Each row was made from one path, in order. Every step used is in the known rows, and no mark comes twice. Write each row's path.
In the rows, zero is written as 128.
Known rows:
katelu-talanok-fega-galat-nabana: [110 134 161 109 156 132 141 126 118 127 181 123 111  65 139  86 128  96
 139 133 103  76 179 122 136 128 199 149  86 161 154 131 147 100 144 167
 145 122]
lafu-gebizon-katelu-talanok-kidu-fega-vobis: [113 136 176 115 175 121 150 209  99 119  68 101 170  45 122 120  95 100
 125 114  94  34 166 120 119 133 154 135  90 119 156 126 141 111 173 142
 122 130]
gebizon-katelu-talanok-nabana: [117 107 166 122 154 138 114 157 101 105  94 103 117  76 156 110  95 109
 112 116 108 115 158 107 117 129 157 133 118 136 114 102 145 103 154 153
 109 116]
fega-talanok-nabana-galat: [121 120 135 113 153 128 146 114 146 117 185 126 108 121 152  85 110 103
 159 127  89 105 181 107 148 130 189 156 121 163 133 107 138  84 137 164
 124 124]
dogal-gebizon-lafu-rasef: [ 89 145 140 122 188 112 108  90 155  89 104 148  97 112 164 128  61  82
  88 101  34 135 140  94 126 107 145  97 102  49  92  60 122 137 124 159
 105 115]
galat-nabana-talanok-katelu-gebizon-lafu: [136 130 161 106 133  89 130 116  92 105 164 141 116 121 185 125  79 145
 131 105  88 117 167  97  78 115 141 149 110  91 102  81 159 104 143 169
 138 105]
talanok-katelu-gebizon-dogal-tinen: [132 114 145 189 131 125 119 180 124  83  71 127  78 128 205 104  73 150
 125  97  98 123 144  96  88 114 126 132 118  91  69  98 127  78 146 164
 126 155]
galat-fega-talanok: [127 126 135 131 186 122 141 171 134 111 152 135 134 110 148  85  97 118
 134 140  70  95 161 124 135 132 191 136 102 138 147 124 150 103 136 164
 122 150]
nabana-galat: [106 127 130 125 165 130 139 136 143 101 132 126 100 105 159  87  97 108
 133 114  71 130 155 105 148 129 176 124 100 135 118  99 129 107 130 137
 116 135]
tinen-dogal-nabana-galat-fega-talanok-kidu: [150 122 138 116 153 119 159 102 122 134 196 111 115 127 125  77 113 136
 172 140 115  14 154 134 172 114 195 189  91 183 151 129 140  70 127 163
 142 142]
fega-talanok-katelu-gebizon-lafu-rasef: [109 141 150 108 148 101 117  99 127  96 132 161 131 130 185 130  72 125
 103 121  52 128 184 107  58 111 140 117 111  43  87  79 138 109 153 187
 138 103]
katelu-gebizon: [102 128 129 150 147 119 126 164 139  93 102 138  93 114 176 113  78 127
 114 115  61 147 155 104 113 130 156 111 105 100  96  84 134 117 145 148
 116 134]
tinen-dogal-gebizon: [105 130 126 179 173 134 117 144 145  86 103 125  67 123 155 104  60 104
 114 117  74 107 135 101 136 128 146 127  95 116  95  71 119 111 131 143
 104 138]
nabana-talanok-fega-kidu-dogal-gebizon-katelu: [152 123 159 148 171 114 118 168 119  98 153 100 130 141 191 114  69 103
 172 113 107  45 166 102 109 107 140 169  91 135 161 139 149 113 150 153
 131 134]
rasef-lafu: [ 82 136 130 129 170 133 122 143 147  76 105 139 126  99 156  97  68  88
 105 123  55 120 152 100 139 130 187 101  96 106 102  82 132 118 138 152
 101 136]
dogal-nabana-galat-fega: [136 121 133  98 166 119 149 106 118 120 164 126 107 108 140  82 118 128
 141 112  93 100 142 117 164 123 192 149 103 161 141 112 130 101 122 141
 129 144]
tinen-dogal: [ 97 128 130 161 162 138 129 148 141  91 102 124  87 113 150  90  69 113
 118 130  74 113 141 112 145 131 175 121  91 128 100  83 125 100 133 140
 107 144]
lafu-rasef: [ 84 136 131 125 172 133 123 123 152  87 103 140 115  94 157  99  74  96
 104 125  48 147 146 101 133 122 186 102  94  92 111  86 135 121 129 156
 110 136]
galat-fega-kidu-dogal: [136 126 136 155 181 119 140 169 130 105 155 131 137 125 179  87  83 116
 148 135  75  82 161 121 147 110 198 147  81 132 157 138 144  99 138 154
 140 153]
lafu-gebizon-katelu-talanok-nabana-galat-fega: [144 108 178  79 149 114 158 126  61 106  97  97 151  72 136 107 112 135
 120 115 125  57 149 112 138 130 146 151 127 159 127 111 143  84 147 150
 107 109]
lafu-gebizon-katelu-talanok-fega-galat-nabana: [115 136 189  88 146 119 149 139  70 107 134 107 129  71 129 108 111 100
 117 130 125  48 165 110 126 130 163 144  98 159 140 120 151  92 156 153
 109 108]
dogal-nabana-galat: [115 126 128 106 156 128 137 105 131 111 159 126  83 118 144  87 106 111
 137 108  87 128 149 104 156 124 187 140 106 152 120  94 126 100 125 137
 114 134]
talanok-nabana-galat: [112 117 136 118 146 132 142 109 148 110 153 127  98 103 158  89 104 103
 145 111  86 120 162 104 158 128 187 142 111 150 122  95 128  99 132 143
 120 125]
dogal-nabana-talanok: [122 122 132 108 161 124 133 130 123 109 158 123 104 116 145  92  91 114
 148 118  87 126 142  98 138 127 191 146 107 149 130  98 150 108 129 150
 106 138]
kidu-dogal-gebizon: [114 127 124 170 176 126 109 151 156  82 128 136  86 122 196 109  63  95
 129 106  73 136 157  87 130 118 152 132  99 112 117  90 121 112 137 150
 116 136]
rasef-lafu-gebizon-katelu-talanok-kidu-fega: [ 91 134 177  98 161 120 141 168  88  93  65 106 193  70 129 130  76 102
 121 130  94  20 162 111 121 120 151 119  92 116 128 110 147 100 167 155
  97 116]
katelu-gebizon-dogal-nabana-galat-fega-talanok-kidu: [160 109 154 124 130 102 162 135 114 132 152 120 108 136 156  93 121 162
 159 130 116  30 156 122 141 107 166 180 112 163 129 138 150  73 139 172
 158 145]
rasef-lafu-gebizon-dogal-nabana: [ 89 129 151 118 146 126 145 127 107  71  65 136 108 124 134 100  67 100
  92 127  85  81 126  91 152 125 177 114 115 124  76  72 131  87 139 149
  80 136]
katelu-gebizon-dogal-nabana: [113 114 144 151 129 120 130 150 119  99  84 132  63 134 168 107  87 141
 111 115  92 127 137 101 123 120 156 128 116 123  79  88 133  98 141 150
 121 144]
galat-nabana-talanok-fega: [120 129 146 111 153 119 142 139 127 114 176 119 122  97 152  88 100 111
 162 125  91  79 157 113 144 130 195 155  93 155 159 118 159 107 129 157
 125 138]
rasef-lafu-gebizon-katelu-talanok: [ 93 133 168 100 163 126 125 159  75  64  43 113 155  78 141 123  65 102
  78 124  89  85 146  95 110 133 140 100 116 108  86  77 143 103 158 154
  73 109]
kidu-talanok-katelu-gebizon: [110 120 144 141 138 112 133 164 119 100 129 147 126 129 190 121  90 140
 149 119  81 127 191 100  60 126 141 134 106 102 103  99 143  90 163 159
 137 127]
fega-talanok: [106 130 129 140 177 132 130 170 146 102 146 135 111 120 153  90  87  99
 132 137  64 123 167 110 127 134 186 126 105 129 126 107 146 102 142 160
 109 140]

Which path is each row?
[ 80 142 142 102 177 116 118  95 151  95 102 147 116 103 161 111  71  89
  92 115  34 140 145 106 136 111 173  90  97  60  96  71 129 126 127 155
 108 119] | gebizon-lafu-rasef
[140 116 145 182 138 121 124 185 122  90 103 128  88 146 198 100  79 149
 138 112 102 108 163  98  77 116 129 145 128 104  80 109 138  64 151 185
 129 152] | fega-talanok-katelu-gebizon-dogal-tinen
[ 97 122 155 150 154 131 151 182 120  78  48 132 101 114 150  96  68 108
  99 131  76 100 130  98 144 132 160 111 110 119  89  90 137  92 143 136
  86 143] | lafu-gebizon-dogal
[122 120 158 146 181 133 100 179 103  91  76 106  98  88 161 124  80 106
  97 104  94 120 145  96  97 124 120 121 113 111 105  93 139 122 150 151
 101 120] | dogal-gebizon-katelu-talanok
[128 133 155 115 152 116 156 129 132 122 216 120 118  90 144  87 103  97
 171 133 101  68 163  98 157 114 210 172  81 171 159 129 171  98 133 164
 134 130] | fega-galat-nabana-talanok-kidu
[154 107 169 141 141 101 172 165  87 117 132 134 144 151 181 100 116 170
 172 134 110  40 185 116  81 105 140 170 104 138 122 146 152  63 156 167
 176 145] | nabana-galat-fega-kidu-talanok-katelu-gebizon-dogal
[105 115 146 169 138 123 132 181 132  88  57 133  80 120 181 106  78 137
 106 121  78 129 143 101 115 126 145 112 112 108  77  94 136 101 144 148
 123 145] | katelu-gebizon-dogal
[ 93 135 155 100 145  92 127  93 121  98 115 159 142 128 191 140  80 129
 124 113  54 128 187  98  58 105 131 112 107  45  83  73 138 101 153 174
 138 105] | kidu-talanok-katelu-gebizon-lafu-rasef
[144 123 130 109 164 117 157  92 111 123 183 116 101 137 125  73 113 141
 154 137 112  57 153 125 161 126 187 172 106 183 134 113 131  72 123 161
 133 145] | tinen-dogal-nabana-galat-fega-talanok
[140 139 161 118 164  89 135  87 138 116 227 128 104 117 184 116  81  88
 171 109 100  59 168  82 150  90 166 179  85 134 147 110 153 101 132 172
 143 107] | fega-galat-nabana-talanok-kidu-dogal-gebizon-lafu
[133 121 146  97 175 106 172 125 138 135 166 124 143  80 143  83 137 110
 177 109  91  71 185 115 153 136 191 165 110 166 162 126 132  91 139 153
 158 144] | kidu-talanok-nabana-galat-fega-vobis
[100 138 150 114 141 104 113  95 128  89 102 160 122 113 191 133  66 126
  88 105  48 144 165 104  69 109 138 102 101  30  78  66 128 121 147 165
 134 103] | talanok-katelu-gebizon-lafu-rasef
[144 118 144 120 163 121 160 121 127 130 185 122 130 115 144  82 116 115
 160 127  88  60 162 127 166 116 203 164 100 160 159 131 142  96 130 152
 142 138] | talanok-nabana-galat-fega-kidu
[144 123 131  92 172 114 154 111 116 127 196 126 116 126 135  77 123 127
 154 127  97  84 161 120 153 125 194 164 111 173 150 124 140  87 126 162
 131 142] | dogal-nabana-galat-fega-talanok
[178 121 157 105 141  81 137 105  81 122 197 139 147 156 199 118  85 159
 162 112 103  66 172 115  82  94 155 181  99 105 138 122 152  91 150 174
 167 117] | galat-fega-kidu-dogal-nabana-talanok-katelu-gebizon-lafu
[103 139 145 126 163 124 143 125 132 109 188 138  86  99 144  86 101  89
 129 129  87 124 163  96 155 125 205 137  90 154 131 106 145 102 132 153
 122 133] | fega-galat-nabana
[ 84 142 141 109 152  99 119  93 142  91  89 150 107 113 176 132  70 117
  88 109  35 147 151 104 110 111 146  88 105  44  77  60 129 128 136 162
 118 112] | katelu-gebizon-lafu-rasef
[132 115 140 124 168 123 145 143 138 121 174 133 134 110 147  85 106 113
 147 138  83  86 168 124 146 132 201 153 112 151 151 122 148  95 138 169
 126 139] | galat-fega-talanok-nabana
[127 140 146 114 169 117 147 157 138 121 168 118 124  68 142  80 106  97
 155 110  85  73 164 116 141 143 202 160  91 147 172 122 149 120 136 155
 147 146] | galat-nabana-talanok-fega-vobis
[ 95 116 140 125 156 124 142 137 144 115 149 134 119 117 158 101 102 100
 165 126  80 114 178 100 138 128 187 141 112 145 127  98 142  88 143 153
 113 133] | kidu-talanok-nabana
[ 88 144 139 136 180 115 110  72 148  84  91 138  82 124 156 122  51  94
  89 111  49 108 132 101 132 108 137 105  95  59  76  48 112 121 122 158
 107 116] | tinen-dogal-gebizon-lafu-rasef
[114 147 172  66 143  75 153  49 101 123 203 151 153 110 163 127  98 132
 152 120  92  95 191  92  77 104 156 148  90  95 130 103 151 104 145 188
 170 102] | kidu-fega-galat-nabana-talanok-katelu-gebizon-lafu-rasef
[104 115 140 105 151 118 156 108 140 120 167 125 118 119 157  96 118 108
 181 120  91 104 184  99 147 125 180 153 115 164 129 103 136  79 137 152
 124 126] | kidu-talanok-nabana-galat
[ 95 132 133 132 183 124 143 169 148 120 156 135 138 120 142  94  97 104
 157 140  68 101 183 116 128 132 187 129  96 139 153 122 139 100 145 159
 122 148] | kidu-fega-talanok
[116 118 144 149 157 138 121 171 140 103 121 117 129  75 186  99  86 109
 143 126  87  91 171 112 132 111 179 145  84 126 135 125 145  93 153 163
 138 128] | katelu-talanok-kidu-dogal
[114 118 162 128 171 137 112 184  97  95  72 105 117  77 157 109  88 114
 101 118  94 126 151 107 106 129 147 115 108 122 109 105 146 111 153 147
 104 126] | gebizon-katelu-talanok
[114 129 151 134 140 109 115 137 123  97 112 154 109 120 194 128  71 128
 102 102  60 136 170 110  73 117 134 112 105  56  83  76 130 117 154 150
 130 109] | talanok-katelu-gebizon-lafu
[124 135 164 102 162  82 145 107 100 118 146 158 173 142 177 132  91 141
 138 129  57  68 185 121  65  93 149 136  94  56 120 110 150  99 152 182
 160 118] | galat-fega-kidu-talanok-katelu-gebizon-lafu-rasef
[ 97 137 155 105 158 113 158 119 135 130 210 136 119 107 144  89 128  90
 180 137  96  69 195 110 141 125 204 153  83 173 160 130 148  86 141 159
 140 136] | kidu-talanok-fega-galat-nabana
[101 130 138 142 180 123 146 177 133 115 153 134 128 141 152  99  94  98
 165 140  62  91 177 111 127 115 190 136  93 133 138 118 153  91 145 153
 117 146] | fega-kidu-talanok
[129 129 139 147 186 125 143 178 127 115 145 131 133 114 146  88  92 111
 133 137  63  80 148 129 145 118 200 136  83 127 154 129 150 113 135 149
 127 153] | galat-fega-kidu
[176 109 163 125 163 112 137 129  84 117 154  77 134 108 185  93 114 140
 175 101 141  47 163 113 150  97 155 186 117 169 147 147 138  59 138 176
 141 138] | gebizon-katelu-talanok-nabana-galat-fega-kidu-dogal-tinen
[163 111 158 155 146  96 166 162  91 115 133 117 127 159 191  98 115 174
 191 113 118  38 172 109  94  97 130 177 115 135 113 145 143  46 144 177
 163 162] | nabana-galat-fega-kidu-talanok-katelu-gebizon-dogal-tinen
[162 112 175  82 142 107 151 122  61 110 125  91 153  87 158 111 106 142
 144 113 141  25 151 112 148 105 152 177 103 167 145 131 144  71 151 150
 124 116] | lafu-gebizon-katelu-talanok-kidu-dogal-nabana-galat-fega
[102 136 137 158 178 118 112 115 144  94 101 132  69 131 158 117  56  98
 103 109  61 101 134 106 137 118 133 115  99  84  82  57 114 117 128 142
 102 121] | tinen-dogal-gebizon-lafu
[145 132 149 140 159 105 141 115 141 108 230 121 103 109 182 102  86  93
 183 118 114  65 170  76 150 102 180 190  82 164 160 125 158  94 134 173
 145 124] | fega-galat-nabana-talanok-kidu-dogal-gebizon
